What can hang from each mark:
z_811: z_8
z_895: z_772
z_489: z_139 z_681 z_772
z_51: z_132 z_333 z_681 z_895
z_681: z_139
z_772: z_333
z_333: z_839
z_132: z_51
z_139: z_8 z_489 z_681

Every row comes from one small tree of marks. Brackets hold a mark, then the marks that hang from it, in the order of their numbers. Every link used is in the known rows. Which tree was each row made from?
Known rows:
[z_681 [z_139 z_8 [z_489 [z_772 z_333]]]]: [-10  16 -16 -42  -7 -13 -19 -19  -7  20   3  13 -14   9  25  -2   6 -25
   3 -24   0   3 -13]
[z_139 z_8 [z_489 [z_772 z_333]] z_681]: [-25  17 -11 -25  -9 -28 -13 -21 -11  14 -10   4 -17  11  20  -1   4 -25
  15 -30  -2   7 -21]
[z_139 z_8 [z_489 [z_772 [z_333 z_839]]] z_681]: [-24  17  -8 -27  -6 -29  -7 -20  -3  14  -8   3 -19  11  23  -1   2 -26
  12 -30  -2   5 -21]
[z_489 [z_139 z_8] z_681 [z_772 [z_333 z_839]]]: [-14  15 -20  -9  -2 -31 -17  -3  15   5 -14   5   3   8  16   1   1 -20
   6  -3   5   3 -27]
[z_489 z_139 z_681]: [ -8  21 -11  -6   8 -15 -10 -10 -14  13  -9  11 -10  -4  -5   0  -1 -28
  18   9  12 -12 -15]
[z_489 z_681]: [ -4  14  -4  -7   6  -6  -1 -18 -13  14  -2  14 -20  -3  -6   0  -3 -38
  25   8  12 -11  -5]
[z_811 z_8]: [-12  -1   8  -3   4   0  -6 -23  19  20  11  23 -41   7   4   0  -6 -51
  12  30  11  15   2]
[z_51 z_132 z_333]: [-12  -2  27  20   4  10   2 -15 -43   8  -6  12 -26   5  23  -7   2 -20
  21  40  15   9   4]
[z_895 [z_772 z_333]]: [  0  -1  -3   3  -8   9  -8 -17  21  31  12  10 -32   9  11   1  -2 -43
   4  23   5   2  -3]
[z_51 z_132 [z_333 z_839] z_681 [z_895 z_772]]: [-19 -15  44  55   3  16  20   2 -49  -3  -3  -4  -9   7  10 -12  -5  18
  16  33  18  -7   1]
[z_51 z_132 z_333 [z_681 z_139] [z_895 z_772]]: [-18 -11  31  46  -1  17   2   0 -66   0  -4  -3   4   4   5 -15   1  26
  17  20  18  -7  -3]
[z_895 [z_772 [z_333 z_839]]]: [  1  -1   2   0  -4   9   2 -15  32  30  14  10 -34  10  15   2  -4 -43
   0  22   5  -1  -2]
[z_132 [z_51 z_333 [z_681 [z_139 z_8 z_489]] [z_895 z_772]]]: [-23  -3  20  10  -4   9  14  -4 -38   8   1  -6  -8   8   0  -4   0  15
   9   5   6 -11  -4]
[z_132 [z_51 z_895]]: [-18   0  16 -15  -1   6  11 -12 -14   5   7   4 -30   8  -2  -1  -4 -10
  14  28   3  -5  -3]
[z_51 z_895]: [-14   3   8  -8  -3   8  -7 -17 -23  10   6  11 -25   6   3  -7  -5 -22
  24  27   8  -3  -4]
[z_132 [z_51 z_333 [z_681 [z_139 [z_489 z_772]]] z_895]]: [-23  -2  18   4   1   5  17  -5 -40   0  -3  -4 -10   7  -1  -7  -1  10
   9   5   6 -15  -3]
[z_139 z_8 [z_489 z_772] z_681]: [-26  19 -10 -29  -7 -25 -11 -25 -17  13  -9   4 -17   8  19   1   3 -25
  21 -31  -2   6 -21]
[z_132 [z_51 [z_333 z_839] [z_681 [z_139 z_8]] z_895]]: [-22  -2  26   2   4   6  21  -4 -31   1   2  -2 -10   7   2  -7  -3  12
  10  15   6 -10   0]
[z_772 z_333]: [ -1   5  -2 -10  -2  -3 -10 -18  13  22   6  17 -37   8  11  -6  -1 -44
   5  23   7   2   2]
[z_489 [z_139 z_8] z_681 z_772]: [-18  18 -23 -13  -3 -26 -24 -10  -5   2 -16   6   5   3  10   5   2 -20
  19  -4   5   5 -27]

Write each row's tree:
[-20  -4  28   1   4  12  24  -6 -21   7   3   1 -25  10   8  -4  -5  -8
  13  34   6  -8   1] => [z_132 [z_51 [z_333 z_839] z_895]]
[-11  18 -16 -44  -5 -10 -18 -22 -12  19   3  13 -14   7  24   0   6 -26
   8 -25   0   2 -14] => [z_681 [z_139 z_8 [z_489 z_772]]]
[-10  14 -23 -26  -2 -15 -17 -16  -8   7  -6  10   5   2   9   2   2 -26
  19 -15   4  -3 -19] => [z_489 [z_681 [z_139 z_8]] z_772]
[-23  17 -20 -24  -4 -22 -28 -17   0   5 -13   6  -5   6  17   1   1 -23
  18   0  -2  12 -25] => [z_489 [z_139 z_8 z_681] z_772]
[-21 -10  45  45   9   9  20  -1 -57 -10  -7   0 -13   5  10 -16  -4  18
  20  34  19  -7   4] => [z_51 z_132 [z_333 z_839] z_681 z_895]
[-16  -9  27  32  -3   8   3  -6 -38  -4   2  -1 -18   5  -5  -7  -3  14
  18  25  13  -4  -3] => [z_51 z_132 z_681 [z_895 z_772]]
[-19  -3  26   4   7   8  25  -3 -30   2   2  -1 -14   6  -1  -8  -5   9
   8  17   7 -16   2] => [z_132 [z_51 [z_333 z_839] [z_681 z_139] z_895]]
[-14 -11  26  35  -5   5   1  -3 -30  -3   2  -1 -18   8  -4  -9  -2  15
  12  25  14  -2  -4] => [z_51 z_132 z_681 [z_895 [z_772 z_333]]]
[-21 -15  37  58  -2  17   7  -2 -63  -3  -6  -4  -6   5   4 -13  -2  19
  22  32  19  -3   0] => [z_51 z_132 z_333 z_681 [z_895 z_772]]
[-14  -5  19  -7  -3   8  17  -6   5  12  11   0 -30  12   2   1  -5 -10
   4  29   2  -7  -4] => [z_132 [z_51 [z_895 [z_772 [z_333 z_839]]]]]
[-16  -6  20   5  -1   5  22  -5   0   5   9  -4 -26   9  -8  -1  -6   1
   4  20   4 -13  -1] => [z_132 [z_51 z_681 [z_895 [z_772 [z_333 z_839]]]]]
[-19 -13  35  41  -6  22   1  -4 -56   7  -3   1 -12  10  18  -9   0   3
  23  44  16   5  -4] => [z_51 z_132 z_333 [z_895 z_772]]
[-14  22 -12  -9   2 -20 -18 -10 -17  11 -10  10  -4  -2   2   2   1 -20
  21   4  10   1 -19] => [z_489 [z_139 z_8] z_681]
[-20  -6  32  35   4   9   2  -2 -77  -7  -8   2   0   3   4 -19   1  24
  21  21  19  -8   0] => [z_51 z_132 z_333 [z_681 z_139] z_895]
[-21  -6  25  10   0  10  21  -2 -23   6   5  -5  -8   8   3  -4  -4  13
   7  15   5 -11  -1] => [z_132 [z_51 [z_333 z_839] [z_681 [z_139 z_8]] [z_895 z_772]]]
[ -8  16 -13 -42  -4 -13 -13 -18   0  20   5  12 -15  10  28  -1   5 -25
   0 -24   0   1 -13] => [z_681 [z_139 z_8 [z_489 [z_772 [z_333 z_839]]]]]
[-21   1   9 -14  -4  -7   8  -6 -19  -1   2  -3 -16  10  -3  -4   0  11
   4  -3   2  -9  -7] => [z_132 [z_51 [z_681 [z_139 z_8 [z_489 [z_772 z_333]]]] z_895]]
[-21 -11  37  40   0  12  10   3 -53  -1  -1  -4   5   7  16 -12  -1  30
  13  17  15  -2  -4] => [z_51 z_132 [z_333 z_839] [z_681 [z_139 z_8]] [z_895 z_772]]
[-16  15 -13 -18 -10 -26 -12 -16 -10  13  -8   6 -14  10  20   3   6 -25
  12 -27   4   5 -19] => [z_139 z_8 [z_489 z_681 [z_772 z_333]]]
[-19  -6  21  13  -1  14  16  -4 -33   7   3  -5  -9   6  -5  -6  -3  10
  10  17   7 -14  -1] => [z_132 [z_51 z_333 [z_681 z_139] [z_895 z_772]]]
[-18  17  -9 -24   2 -17   0 -24 -13  15  -8   5 -26   5   9  -2  -1 -36
  17 -25   1 -12 -16] => [z_139 [z_489 z_772] z_681]
[ -9  -1  30  22  14   4  16  -7 -39   0  -4   7 -13   0  16 -11   0   2
   9  15  16  -8   7] => [z_51 z_132 [z_333 z_839] [z_681 z_139]]
[-13   6   4 -22   3  -4  14 -14  -7   4   3   2 -25   4  -4   2  -1  -8
   3  -5   1 -14  -1] => [z_132 [z_51 [z_681 [z_139 [z_489 z_772]]]]]
